What can hang from each mark:
z204: z324 z511 z612
z667: z204 z812
z511: z812
z812: z324 z592 z667
z592: z204
z612: z812
z324: z204

Every row comes from one small tree of marks. The marks that hang from a mark follow it in brackets, in the order of their numbers. Every link used is in the known rows. Which tree was each row made from?
Known rows:
z592[z204[z612[z812]]]: [ 1.41  0.03  1.79 -1.15 -2.71  0.46  1.66 -2.34 -1.47  1.14  1.76  0.03
  3.84  1.38  0.14 -2.04]
z667[z204[z324 z511] z812[z592]]: [-1.28 -0.92  2.18 -0.05  0.39  1.04  2.14  3.91 -0.10  2.23 -2.06  2.78
  0.20  1.19 -1.93 -1.88]
z612[z812[z324 z592[z204[z511]]]]: [-1.04 -0.94  2.06 -2.46 -1.89  1.41  1.32  1.03 -0.21  3.08 -0.13  1.56
  0.85  0.98 -2.42 -2.08]
z812[z667]: [ 0.09 -0.29  0.91  0.17 -1.37  0.17  1.37  0.00 -0.81  0.84  1.89  0.17
  0.08  2.02 -2.10 -1.76]
z612[z812[z324 z592[z204[z511]] z667]]: [-1.22 -1.47  2.25 -1.78 -2.20  0.66  2.12  1.16  0.04  2.84  0.17  2.67
 -0.05  1.53 -3.83 -2.36]
z612[z812]: [-0.27 -0.44  2.15 -1.91 -1.04  1.65 -1.68 -0.84 -0.47  2.81  1.48 -2.79
  1.70  0.62 -0.84 -1.71]
z204[z511 z612]: [ 1.27  0.25  2.10 -0.36 -4.03  1.75  0.98 -1.12 -1.96 -0.07  0.70  1.03
  2.86  1.29 -0.14 -1.72]
z667[z204]: [ 1.06  0.12 -0.99 -0.28 -0.02  0.57  1.03  0.84 -0.78  1.21  0.84  0.17
  0.30  0.83 -0.91 -2.71]
z612[z812[z324 z667]]: [-1.43 -1.32  2.15 -1.33 -1.71  1.25 -0.29  0.20 -0.43  3.21  0.86  0.49
  0.11  1.27 -3.45 -2.08]
z667[z812[z324[z204[z511]]]]: [-2.18 -0.32  3.22 -0.62  0.52  1.51  2.34  0.82 -0.93  2.11 -1.35  0.82
  1.64  0.84 -0.45 -0.60]
z324[z204[z511]]: [ 2.36  0.74  1.36 -0.02 -1.18  1.45  3.74 -1.74 -1.36 -0.30  0.25 -0.72
  3.34  0.59  0.62 -1.57]
z812[z324 z592 z667[z204[z511 z612]]]: [-0.99 -1.38  0.14 -0.34 -3.04 -0.02  4.46  3.69 -0.67  1.41 -0.96  7.67
 -2.18  2.00 -5.48 -3.58]
z592[z204[z324 z511[z812] z612]]: [ 1.66 -0.25  2.61  0.21 -2.76  1.60  2.88 -1.50 -2.50  1.21  0.51  2.06
  4.31  2.19 -0.03 -1.69]
z592[z204]: [ 1.41  0.59  0.45 -0.64 -1.01  0.28  2.59 -1.32 -1.07  0.72  1.72 -0.40
  2.67  1.65  0.55 -1.35]
z324[z204[z612]]: [ 2.38  0.64  1.59 -0.20 -2.22  0.99  3.04 -2.62 -2.27 -0.21  0.78 -0.15
  4.28  0.62  0.50 -2.33]
z667[z812[z324[z204[z511 z612]] z592]]: [-2.47 -0.53  3.48 -1.27 -0.40  1.19  3.24  1.86 -0.92  2.15 -1.95  2.80
  1.27  0.89 -1.22 -1.24]
z592[z204[z324 z612[z812]]]: [ 1.71 -0.22  2.25 -0.37 -3.41  1.02  1.28 -1.64 -1.86  1.47  1.23  1.01
  4.51  1.85 -0.71 -1.96]
z612[z812[z592[z204] z667]]: [-0.40 -1.11  2.23 -1.80 -1.57  0.15  1.27  0.24  0.17  2.56  1.30  0.23
  0.64  1.41 -2.67 -2.44]

Which tree is each row?
[ 0.74 -0.70  0.04  1.02 -1.20  0.08  1.74  1.22 -0.77  1.06  1.13  1.92
 -0.23  2.12 -3.20 -2.67] => z812[z667[z204[z324]]]
[-1.22 -1.50  1.61 -0.72  1.14  0.88  2.28  1.80 -1.47  3.43  0.18  2.13
 -0.66  2.04 -2.57 -3.11] => z511[z812[z592 z667[z204[z324]]]]
[-1.59 -0.89  2.33 -1.86  0.34  1.87  3.17  0.57 -2.49  3.50 -0.83  2.64
  1.23  1.16 -1.30 -2.67] => z511[z812[z324[z204[z612]] z592]]
[ 0.38  0.13  1.03 -0.56 -2.31  1.54  3.03 -0.57 -2.24  1.09 -0.25  2.66
  2.35  0.95 -1.39 -2.12] => z812[z324[z204[z612]]]
[-2.78 -0.66  3.18 -1.46 -0.65  0.80  3.02  2.17 -0.68  2.41 -1.43  3.26
  1.04  1.45 -1.21 -1.01] => z667[z812[z324 z592[z204[z511 z612]]]]
[ 1.27 -0.73  3.74 -0.08 -5.14  2.79 -0.75 -0.53 -1.95  1.55  0.01  1.44
  4.01  1.49 -1.79 -1.91] => z204[z324 z511 z612[z812]]
[-0.41 -1.12  0.27  0.60 -2.83  0.42  3.11  1.57 -1.25  1.06 -0.18  5.59
 -1.01  1.89 -4.42 -2.98] => z812[z324 z667[z204[z511 z612]]]
[-0.58 -0.39  2.13 -1.28 -0.14  2.07  1.83  0.72 -1.33  2.11 -0.07  0.29
  0.84  1.27 -0.26 -1.54] => z204[z511[z812[z592]]]
[ 1.26 -0.21  2.22 -0.92 -3.48  1.00  2.47 -1.81 -1.44  0.86  0.76  1.58
  3.51  1.42 -0.44 -1.81] => z592[z204[z511 z612[z812[z324]]]]
[-1.43 -1.72  1.56 -1.63 -1.77  0.83  1.39  2.22  0.20  3.12 -0.26  2.95
 -1.22  1.12 -4.58 -3.06] => z612[z812[z324 z592 z667[z204[z511]]]]
[-1.58 -0.91  1.83 -0.31  1.06  0.70  1.49  3.80 -0.22  2.85 -1.54  2.25
  0.15  1.22 -1.96 -2.16] => z667[z204[z324] z812[z592]]
[ 0.73  0.24  0.85 -1.59 -2.38  0.08  3.25  0.59 -1.07  0.92  0.85  2.21
  1.86  1.63 -0.78 -2.29] => z812[z592[z204[z612]]]
[ 0.49 -0.62  0.99 -0.15 -2.16 -0.54  4.12  1.87 -0.45  1.05  0.99  3.65
  0.31  2.75 -3.25 -2.31] => z812[z592[z204[z324]] z667]
[-0.82 -1.06  1.20 -0.65 -3.68 -0.21  5.61  2.21 -0.92  1.10 -0.39  7.27
 -0.53  2.54 -4.39 -2.62] => z812[z324 z592[z204[z511 z612]] z667]
[ 0.16 -0.60  0.09 -0.32  0.39  1.51  1.95  1.19 -1.22  1.97 -0.35  1.63
 -0.01  0.93 -1.25 -2.63] => z667[z204[z511[z812[z324]]]]
[-2.28 -1.37  2.06 -0.76  0.83  1.49  1.64  0.43 -2.11  3.73  0.37  1.69
 -0.30  2.02 -2.25 -2.10] => z511[z812[z324 z667]]
[-0.05 -1.26  2.63 -1.35 -2.20  0.62  1.43  0.63  0.04  2.41  0.80  0.92
  0.98  1.66 -2.98 -2.30] => z612[z812[z592[z204[z324 z511]] z667]]
[-0.15 -0.60  2.02 -2.43 -1.25  0.92  0.52  0.10 -0.08  2.75  1.04 -0.87
  1.56  0.89 -1.25 -2.11] => z612[z812[z592[z204]]]
[ 0.84 -0.65  3.16 -0.49 -4.27  2.21 -1.64 -0.72 -2.19  2.24  0.81  0.70
  3.97  1.51 -1.83 -2.26] => z204[z324 z612[z812]]
[-1.37 -1.45  2.05 -1.95 -1.91  0.49  1.83  1.16 -0.02  3.16  0.43  2.43
 -0.07  1.50 -3.84 -2.51] => z612[z812[z324 z592[z204] z667]]
[ 0.65 -1.05  0.72  0.27 -3.03 -0.15  3.49  2.87 -0.65  0.68  0.01  5.25
 -0.67  2.20 -4.30 -3.44] => z812[z592 z667[z204[z324 z511 z612]]]
[ 1.85  0.17  2.34 -1.08 -2.39  1.07  2.60 -2.20 -1.74  0.67  0.50 -0.14
  4.06  0.31 -0.21 -2.74] => z324[z204[z612[z812[z592]]]]
[-0.49 -0.05  0.50 -1.56 -1.35  1.12  4.39  2.01 -1.20  1.72 -1.07  3.96
  0.50  0.97 -2.41 -2.33] => z812[z324[z204] z592]
[ 1.64  0.27  2.04 -0.24 -0.06  1.83  3.71 -1.94 -1.85  0.72  0.04 -0.86
  3.35  0.58  0.83 -1.74] => z324[z204[z511[z812]]]
